Each row was made from one path, in order. Every step used is in the known rows, and no mark comes twice. Write each row's path.
Known rows:
kerar dugen zuzav: [ 33   7 -18  15 -27   3   0 -25   8   7  -4 103   4 -11  -1 -14  -6  18
 -34  -2 -37 -22 -39  14  10  10 -16  16  -6 -10 -56  -1  -1  17 -10  25
   4 -12 -11]
zuzav pegi vuka: [ -9   3   2 -17  -5 -31  -1  -4 -34  -2 -27   6   0 -36 -81  -9   4 -13
   3  19   1  13  16   2  15 -16   2   8   0  -1  48   3  -2  -9   4  -2
 -10  22  -2]
zefir koledil dugen kerar kobeb: [-20  -8  14 -15   7  32  10  12  30   4  50  15   2  11  68 -18   2 -12
  37 -17  17 -17   5   1  12  23 -41  -5  -4  17  -5  -1 -11  49 -22 -11
  13  -8  13]
voven dugen koledil zefir vemom: [  3   6   4  -9 -28   5  38 -18  11  17  37 -13  22  19  -2   7 -17 -13
  11  15  -1  12 -26   6  -7   2  39   6  -5  12 -36   1  20  -8   3 -11
  24 -19  -3]
koledil dugen kerar: [ 16  -5  12 -30   6  -2  -6 -25  42   0  59 -27   6  -3  45 -10  -6 -17
 -11 -18  21 -16  -6  17   9   5 -35   2  -8  26 -14   8 -19  28 -18 -21
 -28   3  -6]
mula mogos: [-10   2  18 -13  -2   8 -15  12  10 -35 -19   3  -4  -8  -6 -10  -2   3
 -21 -42 -34  -1  42   0 -16 -17  20   7 -13 -18 -11  12 -26  47  38 -21
 -20 -14 -31]
vuka razo vemom: [ 41 -14  -6 -31  19  -3 -19 -18  16  -4 -28  -8 -18  23  23  13  26  21
  -1   2 -10  -8  20 -12   2  -5 -17   6  -8   6   8  -6   3  55   6  30
  -4   7 -12]
mula mogos pegi vuka razo vemom zefir kufi: [-21  -2  -3   4  20   1 -21  46 -12 -47 -50 -15 -12  16  22  17  17 -10
 -10 -28   0  -5  10 -15 -33 -12  -5  -6  -5 -16  17  16  -8 -70  36 -12
 -20   0  -6]
voven dugen zuzav pegi vuka razo vemom zefir koledil: [ 51   6  -9 -11 -29 -22  48  -4 -11   7   4 -10   1  15  -8  -4   3   1
 -13  16  38  14 -52   1  -5  32  39  -3  -5  -6 -21  18  10  40 -25  42
  10  11  13]
vuka razo vemom zefir buve: [ 28 -14  -6  -6  24  10 -13  -1  20  -2 -36 -24 -19  34  55  24  10  48
 -13   4   0   6  44 -23  -2  -3 -15 -12   3   8 -10  -5 -10  46  12  17
  -8   9  17]
lepapul kufi zefir koledil dugen zuzav pegi vuka razo: [  14    2   -5   20   16  -21   39   27  -27   -4   43  -35   -5   -8
 -107  -17    8    3   25   -5   11   -2  -45   17    4   -7   -7  -13
   12   -8   41   -5    7   21  -35   23  -30   14  -27]
mogos mula: [-13  -5 -29  -9  -7   2 -22 -25  11  13 -13  54   3 -48  67   6  -8 -39
  -4  -4 -36   2  29  -8  -5 -17 -25   9  -5  -7 -11  -8  -5 -80   8 -23
  -8 -15  -9]
voven dugen kerar: [ 16   4  17 -17 -42  -1  28 -30  32  15  35   2  22  -5  28  -4  -7 -26
 -21   1  13  10 -21  -4 -11   5 -15   7 -20  -9 -56  21  -3  20 -19 -17
  -7 -20  -7]
voven dugen zuzav pegi: [ 39  13  -6 -10 -53 -19  48 -25   2  16  25   5   6 -23 -70 -16 -13 -14
 -25  10  12   5 -43  14  -4  12  35   6 -13 -10 -55  17   1  18 -20  14
 -22   4 -11]
kerar dugen koledil zefir buve: [ -4  -1  -8  36  -2  21  -4 -11  13   5  11  45  15   0  -8  19 -20  23
 -11   4 -28  -5   3   4  12   5  -7   4   6  13 -22 -11  16 -21   0  -6
  51 -17  -1]
koledil zefir: [-13  -5  10  20  12   1 -18 -29  13  11  14 -23  22   2  10 -15  -8   5
  -3  -1 -21   0  23   0  10 -30  20   3  13  16  -4  -5   4  -1  20 -17
   9  -8  -9]
kerar kobeb: [-35  -6  -5  16  -4  14   2 -22  -5   5  -8  82   1  -8  27 -11  13  12
 -20 -13 -55 -15  11 -10  15 -18 -24   5   0  -9 -21   3   3  -7  13  -4
 -15 -13  23]
mula mogos pegi zuzav: [-19  10  10  -5 -23  22 -16  25 -21 -28 -14  -9  -8 -17 -34   2   6 -13
 -13 -41 -25 -19  14  -3 -21 -22  -3   4  -6 -17 -23   4 -11 -55  41   1
  -7 -16 -35]
zuzav pegi vuka razo vemom zefir koledil dugen voven: [ 22  -3   1 -11  26 -15  -3  -7 -24 -18  -8 -29 -10  10 -32   2  19   5
   4  17  32  12  -4  -2  15  22   5  -2   8  26  39  -2  11  14 -20  19
  11  45  23]
voven dugen zuzav pegi vuka razo: [ 57  12  -9 -15 -29 -41  59 -31 -19  11  17   5   2 -27 -50  -2   2 -22
 -18  12  20   6 -54   7  -6  10  44   0  -9  -2 -13  18   7  20 -23  41
 -10  -8  -6]
pegi vuka razo: [ 16  -5   8 -19  27 -34   1 -18 -36   3 -28  25  -5 -16  44  15  26 -10
   7   7 -17   2   1 -12   3 -20  -6   1  -2   9  68  -5   2  24   6  28
  14 -24  -2]
koledil dugen zuzav pegi vuka razo vemom: [ 62   1 -20 -39  15 -47  13 -20   0 -12  33 -36 -14   4 -30  -7   4  -2
  -6  -7  33 -23 -34  28  17  20  15   1   4  34  26   9   2  37 -21  45
 -30  33  -2]
voven dugen zuzav pegi vuka razo vemom zefir: [ 60   6 -14  -9 -29 -36  44 -22 -12   4   2 -12   2  10 -20  -2   4  -1
 -41  15  28  10 -57   4  -3  20  38   0  -5  -6 -26  24  11  23 -19  41
  -9  13  14]
mogos pegi vuka: [ -35    3   -2  -10   -6   -6  -12    3  -28   16  -15   11   -5  -21
  -14   11   13  -30    8   12  -13  -18   -7   -8  -10  -27  -42    6
   -2   -2   32   -7    0 -109    9  -19   17    1   -2]
buve zefir: [-17   0  -9  20  -8   5 -33 -24  -3   6  -1  33  -3   2  25 -13  -7  -4
  10   3 -50  -5  47 -12  -8 -25  -7   2  10 -16 -11   0  -7  11  60 -28
 -14   2 -11]
voven dugen: [ 19   0   9  -7 -39  -3  29 -30   5  19   3  12  14  -5  -8  -6  -8 -13
 -19  13  -5  10 -33  -4  -9 -10  -7  13 -16 -11 -37   9  -3  17   6 -17
  -1 -17  -6]
mula mogos pegi vuka razo: [ -7   3   7 -10  19  -6  -1  17 -18 -37 -22  -9 -16 -21 -13  15  19 -21
  -6 -33 -19 -16  15 -10 -29 -24   1  -3  -6  -8  32   9 -15 -45  35  -5
   5 -13 -25]
mula mogos pegi: [-25   6   4  -6  -4  22 -14  23   9 -29 -12 -10 -12 -18 -39   1   2 -11
 -16 -35 -23 -18  31  -4 -30 -23  -5   1 -10 -16 -17   7 -22 -47  40 -33
 -11  -2 -31]
kerar dugen koledil zefir kufi: [ -8  -2  -7  39  -2  19 -13   1   8   1  -1  68  19  -1  -7  10 -11   0
 -11   9 -27  -5 -32  11  10   6  -2  16   1   2 -16  -9  22 -53  -5  -5
  27 -20  -4]
kerar dugen zuzav pegi vuka razo vemom zefir buve: [ 48   5 -33  22  -5 -14  11  -5  -9  -9 -31  63  -6   8 -18   8  -3  40
 -33   9   0  -4 -18   1  13  23  -9  -4   8   1 -28   9   4  15 -13  47
   6  18  19]
razo vemom zefir koledil dugen kerar: [ -3 -13   8 -24  -2  24 -37  19  41  -4   4 -34   2  64  87 -13   0  29
 -10  -6  24   1  14   0  10  27 -35   4  -1   5 -27   4  -7  57 -10 -13
   8  33  22]
zuzav pegi vuka razo vemom zefir: [ 23  -6  -5 -12  18 -28  -3  -1 -26 -14 -43 -15 -12  -5 -43   3  18  10
 -21  23  14  19  10  -7  17  -7   5   2   7   5  48   5   1   7   5  21
  -5  34  16]
kufi zefir koledil: [-26  18   8  27  -7  25   1   2  -3   7 -11 -17   2  -8 -31 -25  -9  14
  37  -4 -19   9  20  -9  -1  -3 -53  -6   5 -38  -6 -14 -18  38  -3 -16
  33  -9 -16]
koledil zefir kufi lepapul: [-62   0  12  36  17   6 -24   4   7   6  -8 -14  25 -16  -7  -7 -14 -10
  23  -8  19   3  17   2  -3 -20  26 -10  11 -16   5  -9  15 -42  -1 -30
 -19 -23  -2]

Write each row's path:
[-37   1  -1  37 -10   6   9  24  -5  11  12 -34   6  -1 -89   0 -15  30
  10 -10 -32   8  24  -2  -8 -36 -45 -16   4 -26 -11  -6  -4  -3  -5 -30
 -51   2 -24] : lepapul kufi zefir buve
[-36   1   7   8   4  13  -7  11  12  16  35 -48   9   0   1  28 -21   8
  17  -4 -18   5  53   5   2   1  41 -10   7  22   8 -15  14 -19  -5 -14
  34 -18  -3] : dugen koledil zefir buve
[-42   1 -12  35  -8   7 -41   6  -6   3 -23  44   2   8  31  -8 -12 -25
  40   6 -39   3  40 -17 -20 -21 -10  -3   2 -25 -11   3  -4 -31  55 -38
 -59  -7 -10] : buve zefir kufi
[-26   6  13  14 -23   3  26  -2   4  17  30 -21  23 -18 -26  13 -16 -28
  -2   4  27  10 -43  12 -13   9  46   0  -4 -18  -9   1  30 -40 -23 -19
  17 -32  -2] : voven dugen koledil zefir kufi lepapul
[ -4  -5 -11  -5  18  -4 -15   3 -19   5 -31 -11 -16  11  26  23  27  -7
 -11  16   1 -14 -13 -18 -10 -18 -38  -2   5   4  35  -5   5 -92  10   3
  21  14  16] : mogos pegi vuka razo vemom zefir
[-27   2  -3  42   2  18 -15   0   6   0  -2  64  16 -19 -24  12 -11   3
 -12   2  -5  -8 -32  15   9  11   3   9   5 -16  -5 -12  29 -49 -18  -7
  37 -27  -2] : kerar dugen koledil zefir kufi lepapul
[-71   4  14   9  -5  10 -27  28  -2   8 -38  35   4 -38 -17   1  -6 -18
  28  -5  22   3  14   2 -13  -5  -6  -6 -11 -46   2 -10   3 -33 -15 -30
 -49 -28  -3] : zefir kufi lepapul
[ 29  18 -15   4  16 -18  21  -3 -14 -13  10 -60  -9   8 -54 -21   0   5
  41  -8  26  -7 -18   7  12  24 -42 -13  16 -10  29   1  -1  53 -25  34
  29  22 -10] : kufi zefir koledil dugen zuzav pegi vuka razo vemom
[-28  -2  10  29  -3  27 -11  13   9  17 -27  -7  -2   9  60  10 -21  47
 -24   4 -12  26  60 -18  -4 -13  -7 -18   4  -2 -38  -7 -33   7  19 -37
 -19  -3  33] : vemom zefir buve
[ -5  -8  17 -24   6  25   1  17  16  10  22  -5  -5   7  26 -16  -7  -4
  45   0  17  -8   0   6   6  12 -27   2  -5  16  13 -16 -21  58  -2 -16
  18  -4  -6] : zefir koledil dugen
[-30  -3   5  26  13   9  -7 -13  17  17  11 -49  19   8  13   5 -24  17
  25  -4 -11   6  70 -13   2 -26  12 -17  15  23 -12  -6  -1  -1  22 -27
   5 -13   0] : koledil zefir buve
[ -3  -1  -4 -23  16  -8 -15  21  -9 -43 -30 -22 -16   8 -12  14  21 -11
  -5 -32 -13 -21  20 -11 -26 -15 -10   1  -7  -9  31  15  -4 -38  34   1
   9   2 -24] : mula mogos pegi vuka razo vemom
[ 10   4  11 -17 -42   1  29 -11   4  20  25   3   8  -9 -13  15  -9 -17
 -21  12  -6  11 -38   9  -9  11  21  14 -19  -9 -21   1   9   1 -13  -9
  21 -22  -8] : voven dugen koledil
[-11  -1  21 -17   2  31 -14  -7  11   8  36  -4  -1  13  22 -11  -2  -1
  44  -6   6 -10   5   4   3  28 -18   5  -7  25 -17 -20  -1  43 -25 -16
  19   7   1] : zefir koledil dugen voven
[ 14  -6   2 -13  19 -15   2  18 -26 -11 -40 -13 -14   0 -34   1  20   8
   8  24  21  21  15 -10  14   5   7  -1   7   2  54  -1   0  24   0  23
  14  31  16] : zuzav pegi vuka razo vemom zefir koledil
[ 32  -2  -7 -42  15 -12  16  20  -2  -5  23 -25 -16  17   2 -10   8  -8
  49  -1  41 -15 -15  14  12  37   1  -3   0  24  39  -4   4  73 -28  42
  16  19  -2] : zefir koledil dugen zuzav pegi vuka razo vemom
[-28  -5  26  19  -1  43 -17  27   6  15 -21  17  -4  14  71 -14  -3  31
  -9  12  -7  23  20 -12   2   1   3  -3   1 -12 -20 -15 -29  36   9 -24
  19  -3  23] : vemom zefir koledil
[-36  -4  14  36  -3  23 -33  28   3   7 -46  31   6   9  60  -5 -10  13
 -23  11 -10  28   5  -9  -8 -13   6  -4  -4 -18 -35  -4 -24 -33  13 -38
 -56  -7  27] : vemom zefir kufi
[  7  -2  -6  31  -2  16 -10 -21  12   3  12  59  15  -3 -11   7  -7  11
 -30   7 -33 -10 -27  13  16   2   0  20   5   8 -13 -11  21 -23  -1   1
  53 -16  -7] : kerar dugen koledil zefir
[ 60 -10 -12 -17  27   5   4   5  19 -11   1 -35 -27  30  17   1  14  34
  -9   4  33  -3  -7   2  10  26  14  -8   5  19  -1  -4  -6  64 -13  43
  -5  31  12] : vuka razo vemom zefir koledil dugen zuzav pegi
[-34  -3   8   0 -10  18  -5 -21  29   4  33  54  10  -5  66  -9  11 -10
 -19 -27 -28 -14  27  -9   9  -1 -39  -1  -8  -6 -39  14   1   1 -19  -5
 -22 -17  17] : dugen kerar kobeb
[ 61  -2 -19 -22  20 -39  12 -15   0 -13  26 -36 -12  13  -1  -9   2   8
 -31  -4  36 -13 -40  26  20  21  19  -4   9  33  14  10  -5  32 -18  38
 -30  36  15] : koledil dugen zuzav pegi vuka razo vemom zefir
[-60   0  18  39   2  25 -32  30  -1   7 -46  29   4 -17  41  -2 -11  14
 -28   3  19  22   3  -4  -9  -6  10 -11  -1 -42 -22  -8 -16 -34  -3 -39
 -44 -16  30] : vemom zefir kufi lepapul
[-44  -2   8  13   4  10 -24  21   6   9  19 -17  15   1   4  15 -12 -17
  19   0 -15   7   9  11   0   2  46   2   0   9  12 -14  22 -54 -12 -15
   2 -23  -9] : dugen koledil zefir kufi
[ 28  -6   2 -22  27 -17   9  10  -4 -18   0 -37  -9   6  -5  -2  17  -4
   6  13  49  14   1   1  19  18  -8  -6   6  20  50  10  -4  31 -19  18
   6  36  17] : zuzav pegi vuka razo vemom zefir koledil dugen kerar
[ 33  13 -11 -21  -3 -41  19  -8 -25   2   7  12 -13 -37 -49  -4  11  -9
  -4   1   3  -4  -5  13   7   7  48  -5  -2   5  16   4   2  19 -24  54
 -21   6  -9] : dugen zuzav pegi vuka razo
[ 30  -8  -4 -18  29 -19  10  10 -20 -16 -22 -30 -15   5 -32  -2  17   5
   6  23  40  12  -5  -1  21   9   3  -2   9  19  62   1  -4  30  -3  20
  10  38  18] : zuzav pegi vuka razo vemom zefir koledil dugen
[ 23  -1 -24  -6  15 -15  -3   4 -13 -11  24 -13 -17  26  20 -13   4 -10
  57   3  10 -15  15  -3   3  20   8  -8  20  11  38   5   8  53  29  27
  11  26  -4] : buve zefir koledil dugen zuzav pegi vuka razo vemom
[-30   5   4 -13   3  13  -3   4  12   8  29 -16   8  20   9   9 -13   4
  32   2 -23   4  28  12   5  -4  45   1   4  25  -6 -17  17 -12   6  -7
  23 -12  -5] : dugen koledil zefir vemom
[ -6   0   9  11 -27   0  23  -5   5  18  28 -19  26   3  -5  12 -18 -28
   1  12   7  16 -41   6 -12   6  42   6  -9  -1 -20   4  22 -40 -11 -17
   6 -29  -6] : voven dugen koledil zefir kufi
[  2  -8  -8 -12  28   4  -4  19 -14   1  -9 -25 -18  20  37  17  22 -10
  13  14  26 -18 -28 -13  -7  -2 -44  -3   7  19  46 -10  -2 -72   3   2
  35  20  19] : mogos pegi vuka razo vemom zefir koledil dugen
